Each row was made from one walk, in order. Every step used is in the known rows, and no mark comes twice. Write each row's walk.
Known rows:
simi, fibafo, mudu, dodi, nubamur: [  8.9   9.1   7.6  23.0 -13.8  13.3  10.7  18.2   9.4  -1.1  -1.5 -23.1
  -8.5 -16.1  12.1 -24.8  -5.6  -0.4 -10.0 -10.7 -11.3 -49.9 -13.4]
dodi, mudu, fibafo: [ -2.7   3.5   0.8  13.9   1.8  15.6   5.6  21.4  14.4   9.9  -2.3 -13.9
  -4.0 -23.7  14.8 -15.0   4.3 -11.8 -20.5 -28.3   0.2 -54.2 -28.9]
rozef, mudu, dodi, nubamur: [ 12.4  13.3   1.9  22.9  -7.1  15.8 -19.3  36.1  23.0  -2.6  -0.9 -19.7
  -4.2 -25.1  15.4 -15.8   4.3   5.4 -11.9   5.3 -20.6 -51.5 -20.5]
fibafo, mudu, dodi, simi: [ -5.5  14.6  21.7  20.3 -13.3  12.8   1.5  16.6  13.8  11.2  -3.0 -13.5
  10.7  -9.5   3.1 -11.7  -5.4   2.0  -8.4 -14.1 -14.9 -54.2 -14.8]
mudu, zomos, degeke: [ 10.0   9.7 -19.1  14.7 -16.3  16.3   5.4  23.4   3.1  -0.6   5.9 -23.0
 -28.6 -19.2  -1.6  -7.0  27.2  11.8 -37.3 -18.9 -18.3 -46.8 -20.0]
simi, dodi, nubamur, fela: [ 13.2 -15.6 -11.7  33.2 -13.9  23.6 -11.2   3.9   5.2   0.7   8.3 -23.0
 -11.7 -21.1  22.1 -12.9  -1.1  14.5  -8.9   2.3 -25.4 -41.3   2.4]
dodi, simi, fibafo, mudu, zomos, degeke, rozef: [  2.8  13.1 -16.4   7.1 -45.1  10.9  28.9  20.6 -21.3 -11.5 -10.1 -27.1
 -15.4  15.8 -25.6 -11.3   8.7   9.1 -37.0 -24.1 -10.7 -34.7 -10.7]
degeke, rozef, mudu, fibafo, simi: [  9.9  22.3  -7.1  14.9 -30.8  14.6  -0.7  43.6   5.8 -12.4  -5.4 -17.7
   4.9  -1.6  -9.1 -17.4  -0.3  -5.5 -23.6  -7.5  -8.1 -43.1 -20.4]
mudu, fibafo, simi: [ 11.0   4.4   5.2  18.7 -19.4  22.4   2.3  25.9  12.0  10.1   1.3 -18.3
  -4.7 -14.8   2.8 -17.3   1.8 -10.9 -16.4 -13.6  -8.8 -55.1 -11.1]
rozef, degeke: [  3.5  15.9  -9.5  17.1 -13.7  12.7   3.5  23.1  16.8   1.4  11.5 -19.2
 -28.9 -25.0 -11.6 -12.1  19.5   6.2 -31.1 -12.0 -24.6 -51.6 -13.2]
rozef, mudu: [ -2.0  22.2  -3.3  14.4 -13.0  11.5  -5.3  32.5  23.8   0.3   5.8 -21.2
 -14.6 -23.5   5.9 -13.3  12.1   1.0 -26.3  -9.5 -21.7 -49.0 -25.0]
simi, fibafo, mudu, zomos, degeke: [  4.3  14.8 -13.7   8.5 -31.5   9.7  29.3  19.0 -10.5  -7.9  -1.0 -27.5
 -19.3  -6.5  -3.1 -15.5  14.9   3.6 -33.6 -28.8 -11.2 -42.5 -19.6]
nubamur, dodi, simi, fibafo, mudu, zomos, degeke, rozef: [  8.4   1.7 -24.7  -1.6 -48.6  12.2  31.2  20.1 -16.8 -12.1 -18.9 -30.0
  -4.3  21.4 -21.2   2.5   5.9  12.3 -37.6 -22.6  -8.7 -26.0  -8.0]
fibafo, simi, dodi: [  0.1   2.1  11.1  28.2 -26.9  23.2  -2.6  17.6   8.2   7.7  11.2 -16.0
 -10.7 -19.0  -7.6 -20.3   7.4   1.3  -9.7  -6.4 -19.3 -57.9   5.3]
simi, dodi, mudu: [-14.3   0.6   6.9  23.3  -5.4  16.2   0.7  13.1  11.7   7.1   7.7 -11.0
  -9.5 -26.6   5.4 -18.4  10.5   0.2 -13.8 -21.0  -9.5 -57.4 -13.1]
fibafo, mudu, zomos: [  1.0  24.2 -10.8  10.1 -12.1   1.7   8.1  18.9   4.5   0.8   2.4 -24.0
 -11.0 -16.9  11.2  -9.8  13.3   7.5 -23.7 -23.8 -20.3 -45.5 -27.1]
fibafo, simi, dodi, nubamur: [ 12.8 -11.0  -0.2  29.1 -24.8  24.1 -12.4  17.9   8.3   7.7   6.9 -24.1
 -18.5 -19.4   1.7 -19.1   3.2   5.4  -6.1   2.3 -26.7 -56.3  12.5]
fibafo, simi, dodi, nubamur, fela: [ 16.1 -20.3  -4.5  35.3 -25.0  29.7 -16.6   4.8   3.1   1.5   7.5 -24.4
  -6.4 -11.4  13.8 -18.6  -4.3   7.5  -3.2  10.4 -24.5 -48.0  16.1]
zomos, mudu, dodi: [  7.5  17.9   7.5  22.8  -6.2  17.7  -0.8  30.8  15.0  -6.0   1.9  -4.7
  -0.9 -26.0  10.8 -17.4   5.5   5.1 -18.3 -15.9 -13.9 -51.1 -24.2]
dodi, mudu: [-10.3   6.8  -0.5  17.5   5.6  14.9  -1.6  15.5  23.8   8.6   9.0 -16.1
 -24.0 -25.8   6.5 -17.3  13.4  -5.1 -27.5 -22.4 -11.0 -57.3 -22.7]
fela, nubamur, dodi, mudu: [  2.8 -16.3  -9.8   9.4   1.4  24.3   0.9   1.0  26.3   6.0  -0.7 -20.8
  -4.3 -15.2  24.7  -2.7   4.7   3.4 -27.3 -11.3  -3.6 -39.3 -17.2]
simi, fibafo: [ -0.9   9.1   3.3  17.3 -17.6  20.6  15.3  17.9  15.2   6.8   9.2 -23.2
 -33.4 -19.2  -3.8 -23.4  11.3  -4.9 -27.7 -17.2 -11.0 -50.0 -12.9]
simi, dodi, mudu, zomos, degeke: [ -4.9  -1.9  -8.5  17.2 -16.4  17.1   5.2  18.1  -8.8  -1.8   1.0 -14.0
  -7.9 -18.5  -0.1 -11.8  22.4   8.6 -23.5 -24.3  -7.5 -52.1 -15.0]

Write each row's walk:
[  3.2   0.3  -6.0  -5.9 -37.4  12.1  23.5  15.6  -2.9   8.0 -18.6 -32.0
   7.6   9.7  -1.4  -0.2   2.6  -0.5 -17.8 -19.5 -10.4 -36.4  -8.6]	nubamur, dodi, simi, fibafo, mudu, zomos
[  7.8  20.5 -19.2   8.5 -24.7  11.5  -0.2  37.4   3.1  -9.2  -0.9 -24.4
 -13.9 -15.2   0.0  -6.9  24.5   9.4 -36.1 -12.8 -19.6 -43.8 -27.1]	rozef, mudu, zomos, degeke
[ 10.7 -10.8  -6.4  -5.8 -38.4  20.8  23.9   2.2  -3.7   5.2 -19.4 -33.4
  15.5  16.0  11.6   1.4  -4.5   5.4 -17.1 -10.1  -4.4 -26.5  -6.6]	fela, nubamur, dodi, simi, fibafo, mudu, zomos
[ 13.6 -11.4 -12.2  12.1  -8.4  25.5   2.7   4.4  26.1   5.7   3.1 -24.1
 -11.2 -16.1  21.5   0.9   4.4  12.0 -27.8  -5.0 -13.3 -33.9 -12.4]	fela, nubamur, dodi
[  0.5  -0.5   7.9  15.8  -9.1  21.9   1.1  22.4  12.6  10.0  -2.8 -15.3
   1.1 -13.7   6.1 -21.0   1.9 -19.1 -15.5 -20.3   0.8 -60.8 -15.2]	dodi, mudu, fibafo, simi
[  3.2  22.3 -22.6  18.2 -23.8  11.4   2.1  36.9   9.3 -19.7   6.4 -18.4
 -25.5 -12.0 -13.9 -10.5  15.2  14.2 -47.0 -12.6 -20.2 -38.8 -24.4]	zomos, degeke, rozef, mudu
[ -1.1   6.6  22.0  23.4 -11.2  24.4  -7.9  21.1  18.9  16.2   0.9 -11.6
  -1.7 -14.1  -4.4 -13.5   4.5   0.8 -11.5  -5.9 -12.5 -56.5 -10.0]	mudu, dodi, simi
[  4.5  34.8 -21.7   9.0 -21.1   5.1  -3.1  40.2   4.3 -16.3  -1.2 -21.2
 -13.0  -7.7  -6.6 -11.0  20.5  12.1 -34.0  -9.7 -16.5 -36.5 -32.0]	degeke, rozef, mudu, zomos
[  0.3  12.7 -27.5  13.7  -9.6  11.7   5.8  23.9  -3.2 -13.5   2.1 -16.1
 -28.1  -8.1 -12.4 -11.4  26.2  10.7 -45.8 -24.9  -6.5 -43.8 -26.6]	dodi, mudu, zomos, degeke, rozef
[ -5.1  16.8   2.5  14.4 -19.4   8.5  24.5  13.8   9.2   1.7   5.8 -24.7
 -20.1 -14.9   3.5 -21.8   1.6  -4.6 -24.6 -25.6 -13.5 -47.4 -17.8]	simi, fibafo, mudu
[ 11.7  19.5 -21.5  14.4 -27.3  11.9  10.4  43.2   1.3 -19.2  -4.5 -15.9
  -5.9  -8.9  -5.8  -8.5   6.1   7.0 -40.3 -19.1  -9.1 -35.3 -30.9]	zomos, degeke, rozef, mudu, fibafo
[ -2.9  12.6   3.1   2.5 -34.0  11.1  21.1  16.1  -6.9   8.0  -9.8 -29.2
  -3.2   4.8  -5.6 -14.1   5.4  -3.6 -17.2 -21.3 -12.0 -44.7 -11.4]	dodi, simi, fibafo, mudu, zomos
[  6.1 -15.6   1.0   2.1 -34.2  23.3  25.0  -2.5   9.3   7.9 -12.9 -30.9
   8.6   9.6  11.5  -2.7 -12.9   2.4 -19.2 -10.5  -7.7 -30.7  -1.8]	fela, nubamur, dodi, simi, fibafo, mudu
[ -3.8  20.6  19.2  21.5 -15.9  12.2  20.1  18.1   9.1  -0.6   2.3 -15.0
  -1.3 -15.3   3.1 -25.6  -1.1  -4.6 -13.5 -20.8  -4.0 -51.2 -20.9]	simi, fibafo, mudu, dodi
[ 12.3  -0.7   3.9  28.9 -14.2  18.4   7.1   5.1   4.0  -6.9  -1.2 -23.9
   2.0  -8.6  24.3 -23.7 -13.1   1.4  -7.4  -3.6  -9.5 -41.1 -10.4]	simi, fibafo, mudu, dodi, nubamur, fela
[ -5.0  -5.6  -8.3   8.5   2.9  16.1   0.7  14.6  26.9   9.2   0.1 -19.7
 -13.3 -20.5  11.2  -3.9  11.3  -2.2 -27.4 -20.0  -9.3 -49.3 -19.2]	nubamur, dodi, mudu
[ -0.2  21.7  -5.1   6.9 -23.9   5.9  23.3  17.8  -3.0  -0.9  -1.2 -27.5
 -13.2  -9.3   3.4 -18.6  11.6  -1.1 -22.9 -25.6 -10.5 -44.0 -22.3]	simi, fibafo, mudu, zomos
[ 24.7  -2.7 -18.9  23.6 -47.6  20.2  -1.9  41.9 -13.8 -20.6 -10.3 -21.2
   7.0  -1.4  -7.7 -14.3  -4.6   9.1 -17.9   0.4 -15.8 -40.0  -0.6]	zomos, degeke, rozef, mudu, fibafo, simi, dodi, nubamur
[ -3.3  21.4  16.7  16.9 -35.8  21.2   4.9  37.8   5.2  -7.9  -9.4 -13.9
   4.7   7.1 -23.4 -22.4   0.7  -2.3 -18.2  -2.5  -2.1 -43.6 -14.4]	degeke, rozef, mudu, dodi, simi, fibafo
[ -1.8   3.4  28.1  19.9 -23.2  29.0   7.4  20.2  11.3  14.2  -2.4 -14.6
  -5.6  -6.3 -11.7 -22.4   2.0  -7.4 -10.6  -8.3  -2.9 -55.2  -5.3]	mudu, dodi, simi, fibafo
[ 15.6 -17.4 -14.0  -4.1 -45.8  24.0  29.9   2.5 -10.8  -1.4 -19.6 -34.0
   8.7  17.8   5.4   3.8  -0.3  10.5 -28.1 -13.7  -4.4 -25.3  -3.4]	fela, nubamur, dodi, simi, fibafo, mudu, zomos, degeke
[ 11.0   9.2  -7.2  22.5 -49.0  19.3   7.1  41.9 -13.6 -20.0  -7.0 -12.5
  15.2   0.0 -16.3 -15.1  -0.1   4.8 -21.2  -9.4  -7.2 -41.5  -8.0]	zomos, degeke, rozef, mudu, fibafo, simi, dodi
[ -1.4  -5.3  -1.7  19.1 -27.9  22.7   0.8  18.7 -11.1  -1.0   0.5 -16.1
  -3.0  -9.1  -9.1 -17.2  19.8   1.2 -18.1 -16.6  -7.1 -58.9  -1.3]	fibafo, simi, dodi, mudu, zomos, degeke
[-11.2  -3.7  13.2  25.2 -16.2  22.5  -4.9  14.5   9.4   7.8   6.8 -12.6
  -4.1 -17.4  -4.3 -23.9   7.6  -7.2  -8.3 -13.0  -9.5 -63.9   0.5]	fibafo, simi, dodi, mudu
[  1.8  14.1   8.4  18.5 -42.7  24.4  10.4  37.8  -1.8 -14.4  -9.5 -14.3
  -0.5   8.8 -29.9 -18.9   3.7   2.9 -29.4  -4.9  -2.7 -42.1 -11.6]	zomos, degeke, rozef, mudu, dodi, simi, fibafo
[ 13.6  21.5  -9.2  24.9 -11.5  12.8 -16.7  40.1  16.6 -16.3  -1.5 -17.2
  -8.5 -15.1   1.7 -17.1   3.9  12.7 -20.7   6.3 -18.0 -42.0 -22.5]	degeke, rozef, mudu, dodi, nubamur
[ -2.3  -4.1   2.0   1.6 -33.3  15.4  23.2  11.3  10.1  11.0 -11.7 -29.6
   0.4   3.8  -2.1  -3.4  -5.9  -3.1 -19.4 -19.1 -13.1 -40.0  -3.8]	nubamur, dodi, simi, fibafo, mudu
